In the rows, 128 means zero.
Known rows, with every way that one mark hangs from another
[Q20 Q185 Q752 Q917]: [130  93 114 142 115 109 116 152 105 126 126 210 167 119 152 119 125 126
 120 202 146  95 138 125 132 141 134]
[Q185 [Q649 [Q20 Q917]] Q688]: [133 103 143 110 114 150 133 150 109 130 127 144 183 103 100 119 185 130
 109 126 139 119 235 145  97 162 154]
[Q917 Q185]: [137 111 127 134 146  95 138  93 136 116 132 148 121 128 112 127 135 101
 116 114 142 139 144 132 124 120 128]
[Q752 Q97]: [137 138 114 101 125 153 151 143 127 147 133 102 128 121 141 138 114 158
 114 123 135 131 132 115 122 140 132]
[Q20 Q97 [Q185 Q649 Q688]]: [129 119 130 172 140  99 127 153  93 128 133 146 114  81 148 123 171 141
  88 185 147  90 161 103 105 140 152]
[Q452 [Q185 Q649]]: [127 112 129 131 137 127  90  90 126 121 130 136 126 113  93 126 127 118
 117  88 133 140 142 151 110 122 149]
[Q97 Q558]: [122 104 116 119 125 129 101 106 124 137 124 114 128 133 146 126 125 132
 138 111 119 123 101 120 133 133 124]
[Q752 [Q97 [Q20 [Q688 Q185] Q917]]]: [143 117 113 121 102 127 129 146 140 163 124 175 152 109 132 136 109 137
 114 161 131 146 120 110 129 152 147]
[Q452 [Q20 Q97 [Q917 Q185]]]: [123  99 150 138 112 104 150  94 123 131 115 186 158 115 113 122 142 110
 133 153 120 117 156 111 134 142 145]
[Q649 [Q20 [Q97 Q558] Q752]]: [115 109 114 119 124  87 110 142  91 110 109 104 189 127 143 134 122 133
 107 121 111 131 145  63 132 143 177]
[Q917 [Q185 Q649 Q688]]: [141 114 138 123 154 104 131  99 126 121 141 146 132 104  91 123 177 116
 105 110 152 128 202 147  99 134 136]
[Q688 [Q185 [Q649 [Q20 Q917]]]]: [142  89 143  80 124 126 128 115 123 128 111 185 162 116  93 128 147 127
 119 116 151 129 210 108 101 151 155]
[Q649 [Q20 Q688 Q752]]: [125 122 121 105 130  95 116 138 108 107 117 136 216 133 120 132 112 124
 106 150 107 143 162  82 133 134 167]
[Q688 [Q185 Q649]]: [142 111 140  85 144 119 120 110 130 130 119 170 129 112  95 130 143 138
 124 111 151 127 181 108  99 137 142]
[Q185 [Q649 [Q20 [Q97 Q558]]] Q688]: [125 109 135 119 130 123 118 142  98 127 123 102 166  98 116 125 180 141
 100 113 127 118 205 106 100 154 169]
[Q917 [Q185 [Q649 [Q20 Q97]]]]: [125  89 135 125 150  81 140 102 118 105 122 137 141 111  87 127 150 103
  82 112 145 148 197 112 108 125 156]
[Q917 [Q185 Q649]]: [130  96 133 119 157  96 132  92 133 115 131 150 119 115  84 124 148 108
  99 112 150 142 180 141 108 118 132]
[Q649 Q20]: [127 113 134 110 111 127 135 128 119 114 116 123 165 138 126 129 128 121
 113 111 124 139 159 111 127 138 143]
[Q649 [Q20 Q917]]: [128  93 133 122  98 142 141 141 120 125 116 151 177 134 124 124 136 111
 122 134 128 135 172 129 131 151 147]
[Q20 Q97 [Q185 Q688] Q917]: [139 108 124 201 111 117 141 173  99 144 134 179 130  89 174 120 166 122
 116 220 145  80 140 117 128 158 152]
[Q97 Q752]: [129 135 126 131 135 139 127 140 139 126 116 133 120 134 114 136 132 147
 128 130 113 113 147 127 147 126 142]
[Q752 [Q97 Q20 Q558]]: [124 114 105 114  99 132 108 127 131 159 124 115 126 123 151 135 108 150
 113 107 125 143  83 115 129 143 128]
[Q20 Q752]: [125 136 117 110 139 103 111 142 113 116 125 136 168 128 125 131 120 139
 126 130 125 125 138 106 127 129 143]
[Q917 [Q185 [Q649 Q20] Q688]]: [141 103 141 112 142 104 138  99 119 111 133 146 156 111  91 124 176 111
  96  99 149 135 223 136  96 141 145]
[Q185 Q649 Q688]: [132 130 140 115 138 139 122 137 116 133 138 128 142  99 103 123 181 145
 115 121 139 114 201 145  95 144 138]
[Q185 [Q649 Q20] Q688]: [131 117 145 103 126 138 128 137 108 122 128 122 172 107 101 123 180 141
 103 106 135 123 224 133  94 153 150]
[Q649 [Q20 Q185 Q688 Q917]]: [132  80 128 147 107 120 136 134 114 123 120 188 185 124 144 120 122 104
 104 203 128 122 155 113 137 144 147]
[Q452 [Q20 [Q97 Q558] Q688 Q752]]: [112 124 132 113 132  79 103 102 104 126 111 150 200 117 131 128 110 145
 133 165  85 118 123  56 141 132 165]

Rows
[135 124 127 140 164  82 121 134 117 132 121 151 144  88 108 136 132 130
 104 184 123 132 160  58 119 130 185]
[Q20 Q97 [Q688 [Q185 Q649]]]
[137 112 137 129 104 123 135 129 104 116 124 153 162 128 154 124 147 128
 106 140 139 109 164 116 117 150 134]
[Q649 [Q20 [Q185 Q688]]]
[118  78 125 174 102  96  96 136 129 142 122 222 145 100 119 117 129 103
  95 208 132 133 119 140 132 129 135]
[Q97 [Q20 [Q185 Q649] Q688 Q917]]
[134  97 116 129 134  96 125 132 123 120 128 185 179 122 111 124 133 104
 126 149 141 128 169 132 132 138 147]
[Q20 Q752 [Q917 Q185]]
[122  81 108 194 117 118 117 153 110 144 112 175 113 107 169 126 138 132
 116 207 125  80 113 106 157 144 158]
[Q20 [Q97 Q558 Q752] Q185 Q917]
[116  74 112 174  87 119  78 132 137 149 106 205 116 129 149 124 127 128
 122 157 115 104  86 140 162 141 129]
[Q97 [Q20 Q185 Q917] Q558 Q752]
[140  98 128 143 119 103 140 148 113 129 111 168 191 111 127 132 131 106
 114 182 120 135 170  70 134 154 190]
[Q649 [Q20 Q97 [Q688 Q185] Q917]]
[125  75 104 201 127  98 112 145 104 148 125 178 144  93 177 121 123 109
 111 252 120  99  89  87 151 138 162]
[Q20 [Q97 Q558] Q185 Q688 Q917]
[134  82 133 125 109 120 146 119 124 118 119 164 174 134 114 123 140  93
 113 128 137 141 181 133 128 147 146]
[Q649 [Q20 [Q917 Q185]]]
[109 105 108 126 105  82  61 118 120 134 113 147 158 131 136 128 112 129
 125 104 111 141  78 112 139 132 134]
[Q97 [Q20 Q752] Q558]
[144  92 131 120 138 125 123 128 134 145 123 204 169 102  96 124 137 117
 129 188 134 129 179 117 120 144 159]
[Q20 [Q688 [Q185 Q649]] Q917]
[121 110 124 165  93 127 107 157 151 142 109 189 132 126 108 131 136 122
 125 147 111 128 128 151 158 138 144]
[Q97 [Q20 Q917] Q752]
[115  93 114 162 100 104  72 115 134 137 106 178 104 133 151 129 120 139
 114 133 113 109  74 124 157 127 126]
[Q97 [Q20 Q185] Q558 Q752]
[126 100 145 150 124  93 145  92 127 133 117 192 177 108 110 122 132 105
 127 188 107 125 154  98 141 137 158]
[Q452 [Q20 Q97 Q688 [Q917 Q185]]]
[136 106 139 130 146  90 140 112 112 112 130 133 153 103  96 126 178 110
  88 110 144 132 219 118  99 141 161]
[Q917 [Q185 [Q649 [Q20 Q97]] Q688]]
[127  85 123 175 112 100 140 154 102 123 116 171 177 108 153 124 126 104
  93 221 123 119 146  85 142 144 172]
[Q649 [Q20 Q97 Q185 Q688 Q917]]
[132  97 109 155 131  95 111 152 107 128 130 216 192 110 148 120 112 118
 114 245 130 104 131 108 141 134 149]
[Q20 Q185 Q688 Q752 Q917]
[117  98 100 155 128  97 103 168  98 138 118 138 174 106 148 127 131 128
 130 175 116 112 124  86 143 149 175]
[Q20 [Q97 Q558] Q752 Q917]
[116 108 102 157 140  66  92 143  83 119 120 144 142 108 178 129 116 142
 105 180 129  95  93  62 134 131 156]
[Q20 [Q97 Q558] Q185 Q752]
[122  92 114 152 151  71 126 152 105 119 123 167 169  92  99 126 150 109
  99 174 141 125 189 102 123 136 182]
[Q20 Q97 Q752 [Q917 [Q185 Q649]]]
[131 125 123 143 119  82 126 158  81 106 119 144 186 112 161 130 145 136
  92 161 132 105 166  71 121 151 172]
[Q649 [Q20 Q97 [Q185 Q688] Q752]]
[119 124 121 123 126  87 125 157  95 105 111 113 189 123 132 135 126 131
 101 131 117 134 162  67 130 140 180]
[Q649 [Q20 Q97 Q752]]
[129  92 132 160 102 100 111 127 139 140 127 196 144 107  98 119 162  94
 111 133 141 144 154 162 121 143 135]
[Q97 [Q20 [Q917 [Q185 Q649 Q688]]]]
[123  97 127 152 105 121 146 159 110 125 113 135 172 118 134 128 141 110
 110 156 123 131 165 101 135 151 172]
[Q649 [Q20 Q97 Q917]]
[144  93 132 115 112 123 135 130 125 129 112 182 199 127 119 128 127 107
 124 164 124 138 177 100 130 154 164]
[Q649 [Q20 [Q688 Q185] Q917]]
[134 146 102 101 149 109 122 153 115 132 133 123 190 114 132 139  96 156
 108 172 114 135 134  78 132 132 161]
[Q20 Q688 [Q752 Q97]]
[113 123 103 140 145  79  95 147  96 124 118 105 158 113 149 135 121 143
 120 141 112 119 110  66 137 134 171]
[Q20 [Q97 Q558] Q752]
[119 105 125  70 132 126 128 142 105 116 118 117 182 115  95 131 132 153
  88 113 136 140 208 103 101 138 157]
[Q185 [Q649 [Q20 [Q752 Q97]]]]
[127 127 100  85 132 124 112 141 110 136 127 106 167 125 147 137 105 166
 120 118 126 124 124  92 126 141 145]
[Q20 [Q752 [Q97 Q558]]]
[117 108 117 149  93  94  93 157 127 136 117 190 171 121 120 124 125 113
 123 149 123 141 119 134 140 141 142]
[Q97 [Q20 Q752 Q917]]
[120  90 121 149 111  96 121 126  95 116 112 131 144 123 169 127 126 123
  97 150 128 115 122  77 132 140 153]
[Q649 [Q20 [Q97 Q558] Q185]]
[125 136 146 128 114  88 125 116  91 120 119 183 177 109 151 124 142 154
 123 165 119  84 150  76 122 145 148]
[Q452 [Q20 Q97 [Q185 Q688] Q752]]
[141 100 124 101 121 104 120 139 113 120 111 188 231 127 116 130 120 117
 122 165 121 135 187  81 129 154 177]
[Q649 [Q20 [Q688 Q185] Q752 Q917]]
[142 118 133 105 155 107 116 112 131 132 124 169 153 109  97 131 128 130
 119 157 129 135 164  94 114 128 154]
[Q20 [Q688 [Q185 Q649]]]
[131  77 130 135 133 121 140 116 133 131 129 178 138 111  91 118 154  98
 116 143 151 133 185 159 118 134 137]
[Q20 [Q917 [Q185 Q649]]]
[132 102 118 185 140 105 148 150 131 131 118 163 123 107 114 132 151 108
 115 176 127 114 163 117 152 138 173]
[Q20 [Q97 Q752] [Q917 Q185]]
